Every row comes from one small tree of marks. Brackets hold a mark, then the marks that hang from it, in alphabetical order. Every link used is in the known rows. Which tree was each row made from?
In the rows, 128 means zero.
Known rows
(C B G (L (Q D E M))): [114 147 139 135 213 189 113 125 151 125 131 160 140 160 119 140 169 112
 177 115 148  38 160 195 100  75 107 152]
(L (C G) (Q D)): [ 98 127 138 151 162 166 118 112 140 110 122 162 116 187 102 106 154 128
 160 179 171  48 148 180 113 115  78 177]
(L Q): [106 130 133 165 136 152 117 134 123 118 106 135 112 147 112 116 121 149
 122 172 145  87 145 142 122  96 116 151]
(R (Q E)): [123 142 147 139 148 160 116 157 118 114 120 152 112 116  75 122 162 123
 132 154 114 108 123 150 152 119 141 126]
(Q E M R): [131 143 124 113 167 180  77 120 146 136 108 133  85  73  82 132 156  70
 164  92  78 121  94 168 153  70 150 118]
(L C (Q (M T))): [ 99 131 145 156 153 146 106  96 141  96 111 144 104 146  73 110 122 111
 138 171 152  52 164 171 132  87 106 163]
(R N (Q D E)): [107 152 147 132 142 187 111 156 135 107 142 161 135 102  73 108 166 118
 164 132 108  91 104 119 157 108 127 140]
(E (Q D (M T) (R N))): [103 153 128 124 151 183  94 128 138 109 119 149 100  66  51 102 121 103
 152 140  89  74 124 125 115  78 127 136]
(L (Q M)): [ 99 136 126 159 147 156 111 126 128 115 112 129 114 134 101 117 122 132
 125 158 134  81 146 148 123  79 123 143]
(F G): [150 135 129 123 157 128 102 147 112 111  97 146 128 168 101 111 157 128
 132 151 145 107 139 170 115 117 129 145]
(P N): [122 101 131 138 124 136 107 122 127 121 105 120 107 133 112 131 128 156
 144 108 109 113 141 123 130 100 116 152]
(Q M R): [128 133 116 119 158 166  87 110 130 116 115 132  86  87  84 114 141  96
 145 101  82 132 114 154 118  63 148 114]
(C G L): [126 117 147 128 194 152 121 132 125 129 113 115 130 167 103 119 178 134
 162 125 159  86 173 174  92 110 120 145]
(R N Q): [105 148 148 144 131 158 119 148 121  86 139 152 139 118  70  87 146 146
 130 146 116 104 138 111 137  89 139 135]
(E (Q D R)): [115 136 121 131 145 185 102 137 133 126 111 155  95  93  85 107 121 122
 144 159 105  93 112 129  99 102 114 137]
(L C Q): [103 119 141 163 141 152 112 103 143 105 108 149 112 169 104 106 120 132
 133 183 168  66 152 161 120  99  92 170]
(Q D E (M T) (R N)): [124 158 136 100 164 200  74 121 151 128 125 145  82  45  56 135 168  54
 202  74  64  92  80 153 170  80 141 131]
(C B (G F) (L (Q (M T)))): [126 150 168 142 220 163 117 104 144  94 133 140 151 169 111 133 161 120
 174 121 157  37 198 200 100  71 136 147]
(E (Q D)): [114 129 120 135 144 173 114 142 126 121 105 142 111 109  91 110 123 130
 136 169 125  84 129 126 106 122 109 148]
(B C): [128  94 140 119 127 148 124  97 103  92 112 106 117 153 104 117 140 114
 130 138 134 118 130 167 127 106 150 155]
(T M): [123 138 117 128 168 151  98 108 108 112 121 119  98 121  92 108 138 124
 114 129 118 112 134 156 115  91 134 135]
(B (C G (L Q))): [107 100 159 130 163 158 133 100 114 103 125 109 136 186  98 119 155 123
 146 149 165  71 160 191  98  95 135 160]
(B (C (L (Q E)))): [113  93 159 132 150 167 123  95 125 111 118 104 127 157 105 133 135 109
 147 141 157  81 138 174 113  95 137 156]
(C B (G F) (L (Q E))): [130 148 169 143 215 174 116 115 153 109 128 145 156 177 129 139 167 122
 180 124 166  42 180 201 109  83 129 154]
(C B (G F) (L (Q D E))): [130 146 164 138 219 188 115 116 154 115 134 150 153 173 134 144 174 116
 194 119 162  38 168 199 107  92 119 154]

Write each row's tree
[106 134 113 130 157 178 108 134 131 118 110 138 113  96  80 110 124 114
 139 155 114  79 130 131 107 104 114 140] | (E (Q D M))
[123 145 155 138 223 184 116 103 150 102 141 147 155 170 128 135 167 117
 186 114 157  39 178 195  89  76 124 147] | (C B (G F) (L (Q D M)))
[116 144 133 126 165 183 109 149 125 118 134 155 110  95  70 131 172  96
 154 133  98  97 106 153 148 116 134 119] | (R (Q D E M))
[115 102 175 130 174 159 132  88 119  94 130 100 146 189 103 122 158 117
 160 145 170  68 166 196 103  98 147 157] | (B (C (G F) (L Q)))
[102 136 150 154 164 156 112 120 149 118 108 154 122 183  96 111 154 119
 154 180 172  46 153 193 141 108  93 178] | (L (C G) (Q E))
[103 134 156 144 198 153 121 128 130 124 119 121 128 162  83 121 164 130
 158 142 161  49 187 182  94  89 119 145] | (C G (L (Q (M T))))
[ 99 129 145 158 157 146 118 112 138 103 114 154 121 192  98  98 144 137
 140 186 175  53 168 183 116 102  92 175] | (L (C G) Q)
[115 105 174 124 179 172 128  92 125 103 133 104 144 180 105 132 168 104
 177 138 166  62 150 201 113 108 141 160] | (B (C (G F) (L (Q D E))))
[145 127 145 125 177 147 110  91 141  80 117 153 132 182 115 106 164 113
 160 136 154  83 166 193 126 107 119 167] | (L (C B (G F)))
[137 125 131 126 167 145 111 101 136  89 112 163 122 181 110 103 160 118
 145 140 149  87 160 188 122 102 107 170] | (L (C B G))
[103 164 152 125 152 180 106 147 133  98 144 154 126  79  43 113 167  97
 168 120  92  76 116 130 169  96 140 133] | (R N (Q D E (M T)))
[128 146 161 138 215 189 112 106 151 108 142 160 141 168 130 133 166 123
 190 117 151  50 166 194  84  75 123 144] | (C B (G F) (L (Q D R)))
[115 104 172 124 176 174 126  86 123  99 137 109 136 178 102 125 162 108
 173 137 159  70 149 197  96  95 144 152] | (B (C (G F) (L (Q D R))))
[ 99 131 139 153 160 166 100 103 159 115 108 145 113 146  91 119 131  97
 149 161 153  53 140 177 145  87 100 165] | (L C (Q E M))
[120 148 128 107 155 185  84 110 134 107 132 145  83  59  58 116 152  80
 182  84  69 103 102 137 136  72 139 127] | (Q D (M T) (R N))
[106 142 124 131 140 189 100 136 141 119 118 155 108  89  81  98 119 124
 148 152 105  87 112 116 103  90 113 143] | (E (Q D (R N)))
[101 159 146 133 150 172 106 146 137  96 138 146 141  95  58 101 158 110
 146 125 101  91 125 128 161  77 146 131] | (R N (Q E M))
[122  94 156 115 166 154 130  97 111 101 122 102 133 180  98 119 165 115
 151 131 157  90 155 190 101 103 143 156] | (B (C G L))
[115 106 175 128 174 164 126  87 122  95 133 106 138 181 100 121 157 113
 163 141 161  73 158 198  98  89 150 152] | (B (C (G F) (L (Q R))))
[ 99 146 117 126 152 192  95 127 145 115 122 150 109  75  70  97 121 108
 151 138  94  83 114 121 104  73 120 135] | (E (Q D M (R N)))
[107 140 113 126 158 189  95 128 138 123 116 151  96  79  74 108 122 105
 145 145  95  88 114 135  99  85 121 129] | (E (Q D M R))
[114  97 159 130 149 173 117  93 127 113 121 111 118 148 101 132 134 105
 149 136 147  86 130 176 110  85 140 150] | (B (C (L (Q E R))))
[ 98 159 141 142 152 190  91 127 147 126 123 151  96  86  74 129 139  94
 172 129 101  63 107 150 151  72 123 143] | (L (Q D E (M T) (R N)))
[100 157 140 125 154 191 106 146 139 104 148 155 136  88  63 108 167 101
 166 118  97  84 106 125 158  91 133 132] | (R N (Q D E M))
[104 145 141 135 135 178 119 148 123  93 148 160 134 112  75  94 156 136
 151 139 112  98 118 108 133 103 125 137] | (R N (Q D))
[110 110 178 128 171 168 125  86 127  91 137 106 147 178  98 113 155 115
 168 135 160  69 158 189 101  81 150 155] | (B (C (G F) (L (Q (R N)))))
[116 106 177 127 177 164 129  92 125 101 127  99 147 184 103 129 163 109
 167 142 168  64 159 201 114 102 148 159] | (B (C (G F) (L (Q E))))
[ 92 138 132 141 175 181 101  98 151 112 133 170 102 156  84 103 153 101
 169 155 139  52 134 189 105  80  91 157] | (L (C G) (Q D M R))
[115 153 144 138 209 183 106 120 155 123 129 164 132 154 110 134 161 112
 166 112 136  49 162 199  97  53 121 143] | (C B G (L (Q E M R)))
